Every row comes from one small tree of marks. The marks that hang from a mark follow it in brackets, in the order of their numbers. Every link used is in the known rows. Which tree was each row made from?
Known rows:
Q271{Q914}: [-25.9  22.9  -2.9   0.3   2.8 -14.0 -21.5  -3.0   9.0 -40.6  13.5 -13.6
   1.7   8.9 -24.4   2.3   3.3  -1.7 -12.0   7.9 -15.5  -5.1]
Q229{Q469}: [-11.3  34.5 -32.5 -22.3  14.0 -14.9 -51.6  18.3   6.5 -60.7   1.3  11.7
  25.0   4.2 -46.6  21.7  24.5   2.1  -2.4  -2.8 -55.6  35.0]
Q580{Q914{Q271{Q609 Q863{Q373}}}}: [ 43.5  19.2  19.1  48.0 -56.4 -34.2  16.1   6.5 -13.5  19.5  -2.5  -7.7
   3.6   5.8  16.3 -47.3 -49.1 -31.4 -37.9  -7.8  21.1 -61.2]
Q863{Q373}: [ 12.3  58.8   5.9  22.2 -27.7 -18.4 -12.6  22.9 -25.5 -29.5  -5.5  -7.2
  15.8  -9.2 -27.6  -0.9   4.9 -14.6  24.9 -31.2  -6.7   6.1]
Q469{Q271{Q914}}: [ -8.3  -6.8  10.8 -22.4 -20.4 -20.7  -5.3 -21.7  13.9 -28.3  16.3 -11.3
  12.5  -1.6 -31.6 -12.5  21.4  14.1 -14.3  -8.8  11.8  11.0]
Q373{Q863}: [-11.0  45.1 -28.4   0.6  10.9  -5.7 -39.8  19.2 -26.4 -19.6  11.6  15.6
  12.6   6.7 -26.7 -10.9  16.5  -3.1 -14.5 -11.7 -49.8  19.6]
Q229{Q469{Q271{Q609 Q914}}}: [ -2.3 -46.9 -24.1 -36.0  -8.5 -27.8 -11.7 -37.0  29.0 -25.5  17.1  -2.1
  26.7   7.5 -24.4   5.0  28.7  -8.2 -22.2  -3.7 -21.0  43.5]
Q469{Q271{Q609{Q580} Q863}}: [ 30.4 -39.6 -23.0   0.1 -41.1 -11.5  24.0 -23.0  -8.7  39.3 -15.6   0.9
  11.7 -10.3  16.1 -45.0  15.3   3.0 -15.4 -30.2  33.4  13.7]
Q914{Q271{Q609}}: [  9.2  -3.1  -1.8  16.8 -24.5 -20.3  -5.6   5.5  -6.8  18.4   5.8  -3.3
  40.3  32.5  19.0 -39.1   5.5 -20.8 -27.9 -11.1 -14.4  18.8]
Q580{Q914}: [-28.6  58.0  15.9   2.3 -19.0 -15.5 -28.3  -5.4   5.3 -56.7  -6.8  16.3
  10.8  -2.1 -37.9   1.6 -11.1  10.3 -19.9  13.1 -33.0  -7.5]
Q271{Q609 Q863{Q373} Q914}: [ 31.0  -3.1  -6.9  53.0 -24.0 -30.9  12.6  -9.7  -1.0  10.3  14.4 -29.2
  -7.7  -1.7  15.9 -27.1 -22.8 -31.6  -4.5  -5.3   8.6 -43.2]
Q609{Q450{Q912} Q580{Q914}}: [-69.8  58.5   3.6 -36.6  37.9  22.8  16.0  14.2  18.6 -49.8  -7.3  15.9
 -18.6 -57.5 -42.7  37.6  26.7  31.1  37.3  17.2  21.5 -15.4]
Q469{Q271}: [  0.2  20.2   6.9 -18.4 -30.3 -19.5 -12.7 -10.0  -0.4 -18.6   4.7   6.1
  36.8  -2.7 -30.5 -22.1  28.5  20.8  -2.0 -22.4  -1.1  38.1]
Q528{Q271{Q609 Q863 Q914}}: [ -5.4 -24.0  12.7  47.3 -12.7 -17.1 -22.4 -40.5   3.0 -16.9  52.1 -16.7
 -16.8  26.4  18.6 -41.5   8.3 -16.1  -9.4  -6.7   2.1 -14.8]
Q450{Q609}: [ -5.7  22.0 -10.0  26.5   3.7   6.5 -21.4  -2.1  -9.1 -14.8 -13.5 -18.1
  24.0   0.8   2.7  18.6   1.7  26.5  11.4  13.1 -45.4  46.3]
Q469{Q271{Q609{Q580} Q863 Q914}}: [ 20.6 -65.9 -16.5  -6.7 -27.6 -12.2  32.5 -39.0   6.5  32.6  -4.1 -16.7
  -9.9  -5.4  18.5 -36.1   5.4  -3.0 -26.3 -15.2  46.3  -6.0]
Q528{Q271{Q609{Q146} Q863}}: [ 30.0 -32.4  17.3  47.6   1.0   4.3 -37.0 -21.8 -14.1  22.5  38.4   7.5
  -7.2  46.7  37.4 -24.9  -4.9 -17.0  12.4 -11.4 -25.7  12.0]
Q528{Q271}: [-30.6  35.0  26.0  18.8 -13.0  -4.5 -48.3  -6.2 -22.0 -59.6  24.5   5.6
  11.0  19.5 -27.6 -14.8  36.2  -2.5  18.5 -33.1 -12.7  33.1]
Q580{Q914{Q271{Q609{Q146} Q863}}}: [ 46.2 -26.4  18.2  24.7 -11.1 -10.6  -3.8  -3.8   5.0  49.0   3.9  16.7
  -3.5  41.7  42.7 -32.2 -59.0 -16.3 -52.0  26.6 -18.7 -41.3]
Q229{Q469{Q271}}: [  2.1   9.4 -24.4 -48.5 -12.8 -20.9 -36.9   0.5  11.4 -46.0   3.9  17.2
  34.9  -2.7 -56.1   6.8  38.4  16.7  -3.1 -22.1 -25.7  52.9]
Q450{Q609{Q146 Q580} Q912}: [-11.7 -20.0 -12.5  -2.9  57.4  41.9  15.3   9.6 -13.6  19.4 -17.7  -8.7
 -18.9  -5.9  14.2  53.3   4.3  40.9  39.9  20.3 -21.3  41.6]
Q271{Q863}: [  8.6  47.4 -20.7  26.8  -9.6 -18.3 -25.4  18.2   2.8 -20.4  10.1  -2.1
   8.8   3.2  -7.6 -31.0  -4.6  17.7  -7.4   6.8 -22.5 -14.3]
Q469{Q271{Q863{Q373} Q914}}: [ 40.1   4.0   9.3  10.2 -42.7 -35.4  12.1  -4.5   1.2  -5.5  16.3 -26.1
 -11.1 -19.7 -18.1 -25.0  -8.7  -0.4  -2.3 -24.6  46.1 -41.4]

Which tree is each row?
[ 33.6  -3.2 -15.4  36.9 -25.7 -27.3  -0.6  13.4  -1.5  36.9  14.6  -6.8
  25.2  28.4  35.4 -62.2 -12.3  -8.8 -39.6  -3.4  -7.1 -19.3]
Q914{Q271{Q609 Q863}}
[-25.2 -11.5  14.5  -8.3  48.0  39.9  11.8  -8.4  -6.5  -0.5 -30.6   3.7
 -31.6 -15.5   0.7  67.2 -21.1  46.3  19.1  40.3 -20.7  11.9]
Q450{Q609{Q146 Q580{Q914}} Q912}
[-51.3  24.5   0.9  -1.6  23.0  19.1  20.6 -10.6  -1.4 -38.1 -29.1  -6.0
 -13.3 -38.9 -20.2  40.9   0.2  56.5   8.9  30.3 -10.5  12.5]
Q450{Q609{Q580{Q914}} Q912}
[ 20.4 -25.5  32.0   5.5 -11.0  -2.7  -6.2 -10.9  -1.1  31.7  -4.3  16.9
  13.3  47.0  28.9  -9.1 -41.8 -26.4 -36.5  16.1 -25.5  -4.8]
Q580{Q914{Q271{Q609{Q146}}}}
[-11.6 -21.2  -7.3 -14.5  -0.1  15.2  26.6  18.7  -9.7  35.5 -16.0  -1.8
  14.8  -0.6  29.2  -3.8  21.9 -36.3  16.5 -23.6  32.3  20.0]
Q914{Q271{Q609{Q450 Q580}}}
[ 10.6 -46.6   2.0  10.3  22.9   2.8  -8.8 -27.3   9.7  24.8  15.4  -4.2
  -3.2  38.0  25.0  11.1 -19.6 -25.1  -6.3  23.1 -35.4  10.0]
Q271{Q609{Q146} Q914}
[ -8.0 -17.8 -17.5 -52.3  -2.8 -21.6 -26.9 -14.6  28.2 -53.8  16.9  -2.0
  13.5  -2.3 -52.3  20.3  26.3   5.5 -16.9  -5.5 -11.5  26.3]
Q229{Q469{Q271{Q914}}}
[-55.4  42.0  17.8 -42.3  25.8  20.0  28.5  32.6  15.6 -30.0  -4.6   8.6
 -15.3 -36.4 -27.9  19.4  20.8  19.3  15.5   9.8  47.0 -32.7]
Q609{Q450{Q912} Q580{Q914{Q271}}}
[-15.9 -43.7  45.6   5.5  -6.8  28.1 -17.2 -44.1 -32.4   0.9 -12.0  27.4
 -30.6  32.9  12.6  15.4  -9.4 -34.6   3.0 -27.0  -1.0  29.3]
Q528{Q271{Q609{Q146 Q580{Q914}}}}
[-29.6  12.7  -7.4 -37.5  68.9  44.9  15.5  34.7   5.2   4.9   4.4  11.2
 -22.6 -28.2  -8.8  53.3  31.3  16.1  71.0  10.6  10.0  10.5]
Q609{Q146 Q450{Q912} Q580}
[ -6.1   1.9  -1.0  12.7  55.7  23.2  -4.2   9.3   4.0   6.5  14.2 -10.2
   3.7   4.8  10.2  43.4   0.2  50.4  40.0  39.2 -52.4  36.5]
Q450{Q609{Q146} Q912}
[ 15.6 -34.3  -4.2   5.1  29.2  44.3  -5.1   3.6 -29.9  32.9 -43.0 -10.1
 -12.3  13.7  27.4  55.2 -18.7   4.4  25.7   4.3 -25.4  51.2]
Q450{Q609{Q146 Q580}}
[ 47.3 -28.3   3.7  27.3 -49.9 -37.9  28.2 -29.4   3.2  21.8  16.8 -29.4
   3.3 -15.9  12.2 -42.5  -8.5 -13.5  -6.6 -18.8  37.3 -27.0]
Q469{Q271{Q609 Q863{Q373} Q914}}
[ -0.7  -1.8 -11.2  20.5 -22.7  -4.5  10.0 -19.8  -3.7   6.3 -29.6  11.9
 -12.8 -12.3  10.8 -20.5 -25.3  -6.4 -35.0   5.5   1.4 -21.5]
Q271{Q609{Q580{Q914}} Q863}
[-45.4  24.2  17.5 -44.7  63.5  44.6  12.9  17.4  15.4 -16.4  -6.6  23.6
 -33.8 -34.4 -21.1  61.8   8.3  19.3  47.0  31.3  12.1 -12.9]
Q609{Q146 Q450{Q912} Q580{Q914}}
[ 33.0 -63.2   1.8  -5.5  -2.3  22.0  12.0   8.5 -30.7  67.4 -25.8   6.6
   4.0  48.8  43.5  -2.5 -12.3 -43.3 -16.9 -24.2   6.4  26.6]
Q914{Q271{Q609{Q146 Q580}}}
[-19.7  16.8  19.7 -21.7 -27.9   3.3   0.8  15.4 -16.6 -18.7 -37.7  11.4
  -6.3   9.9 -19.8  -0.8 -14.0 -14.2 -43.1 -19.5  26.9 -17.5]
Q609{Q580{Q914{Q271}}}
[-56.1  48.7 -15.9 -31.5  47.6  24.5  19.6  32.8   7.5 -26.6   2.6   3.5
  -3.6 -46.6 -27.3  30.0  54.5  24.5  60.7   1.4  23.7   8.5]
Q609{Q450{Q912} Q580}
[-27.7  11.1 -25.5  15.5  47.4  -6.2  25.5  -0.5  51.0  -2.0  57.6 -20.6
  -8.6 -36.8  14.1 -11.5  23.7  24.4  26.7  47.5   3.4 -43.9]
Q271{Q609{Q450{Q912}} Q863 Q914}
[ 35.2 -15.9 -14.8  15.8 -39.1 -30.9   4.9 -27.5   8.6  23.7  15.6  -2.7
  34.7  -1.3  13.9 -59.9  12.4  17.9 -16.5  -8.6   0.5  13.5]
Q469{Q271{Q609 Q863}}
[ 29.8 -29.8 -22.2  20.1 -26.6  -7.8  20.8  13.0 -18.0  49.7 -17.9  -8.6
   5.5  22.1  37.3 -47.5 -10.0 -19.5 -38.5 -21.0  26.6 -13.8]
Q914{Q271{Q609{Q580} Q863}}
[-23.8  38.7   1.8 -21.4  71.6  25.3  -3.9  30.7  21.9  -9.6  33.0  12.3
   0.2 -16.5 -11.3  38.6  28.5  28.0  70.0  30.3 -20.2   7.1]
Q609{Q146 Q450{Q912}}
[ 22.4   7.1 -15.0  19.7  -3.7  -6.7   9.3  25.8  17.5  36.1  20.5  -6.5
  22.3   4.3  41.6 -43.0   2.4 -15.9   4.3   8.8  12.7 -20.8]
Q914{Q271{Q609{Q450} Q863}}
[ -3.3 -25.3  18.0  -1.5  17.5  40.0  -6.1 -11.5 -21.8  10.3 -54.9   3.8
 -28.1   5.1  16.5  65.1 -42.5   7.9   2.4  22.2 -25.3  25.7]
Q450{Q609{Q146 Q580{Q914}}}
[ 40.1  -5.1 -17.9 -18.2 -22.7 -36.4 -10.2   4.4  13.0 -31.3  14.3 -17.7
 -10.8 -18.7 -41.3   4.7  -1.1  -7.4  -5.6 -21.9  20.7 -27.5]
Q229{Q469{Q271{Q863{Q373} Q914}}}
[ 18.3 -50.6   6.7 -23.1  22.8  38.6  23.2  22.0 -12.1  69.8 -18.0   3.9
  -3.4  23.7  51.0  20.4   0.1 -45.5  27.6 -12.6  23.7  23.2]
Q914{Q271{Q609{Q146 Q450 Q580}}}
[ 24.6 -32.7  -0.7  14.7  -5.0  14.5   4.8 -17.3  -9.6  39.3 -28.8  19.1
 -31.2  12.0  29.1   1.2 -47.1 -16.5 -26.8  17.3  -8.0 -22.5]
Q271{Q609{Q146 Q580{Q914}} Q863}
[-10.8  27.8  10.9 -16.9  -6.4  14.7  11.2  36.3   6.8   0.6 -26.1   8.6
 -26.0 -20.5   3.8   1.2 -19.8 -11.1 -11.9   4.7  49.4 -56.9]
Q609{Q450 Q580{Q914{Q271{Q863}}}}
[-61.1  25.1  -4.4 -22.4  29.8  18.1  35.0 -10.5  24.0 -20.2  -5.0  14.5
  -5.3 -48.5 -13.2  20.8  29.3  15.7  32.3  22.5  14.5  -2.2]
Q271{Q609{Q450{Q912} Q580{Q914}}}
[ 24.5 -38.4  -8.1  11.7 -30.2 -34.9   8.9 -40.6  23.7  17.6  26.1 -16.8
  10.1   1.8  15.0 -48.8   2.8  10.1 -30.4   6.5  12.8 -12.6]
Q469{Q271{Q609 Q863 Q914}}
[ 32.3  54.8  25.6  29.3 -47.8 -30.1  -3.5  33.8 -14.2 -10.5  -7.2  -5.1
  -6.3  -1.7 -11.7 -27.9 -47.2 -15.1 -32.4 -12.3  28.1 -74.8]
Q580{Q914{Q271{Q863{Q373}}}}
[ -5.5  -5.5  34.9 -42.8  21.8  40.3   5.8  29.4  -6.7  18.2 -31.0  20.9
 -28.7   6.5   7.8  44.8 -23.1 -28.6   9.6   0.1  28.8 -22.9]
Q609{Q146 Q450 Q580{Q914{Q271}}}
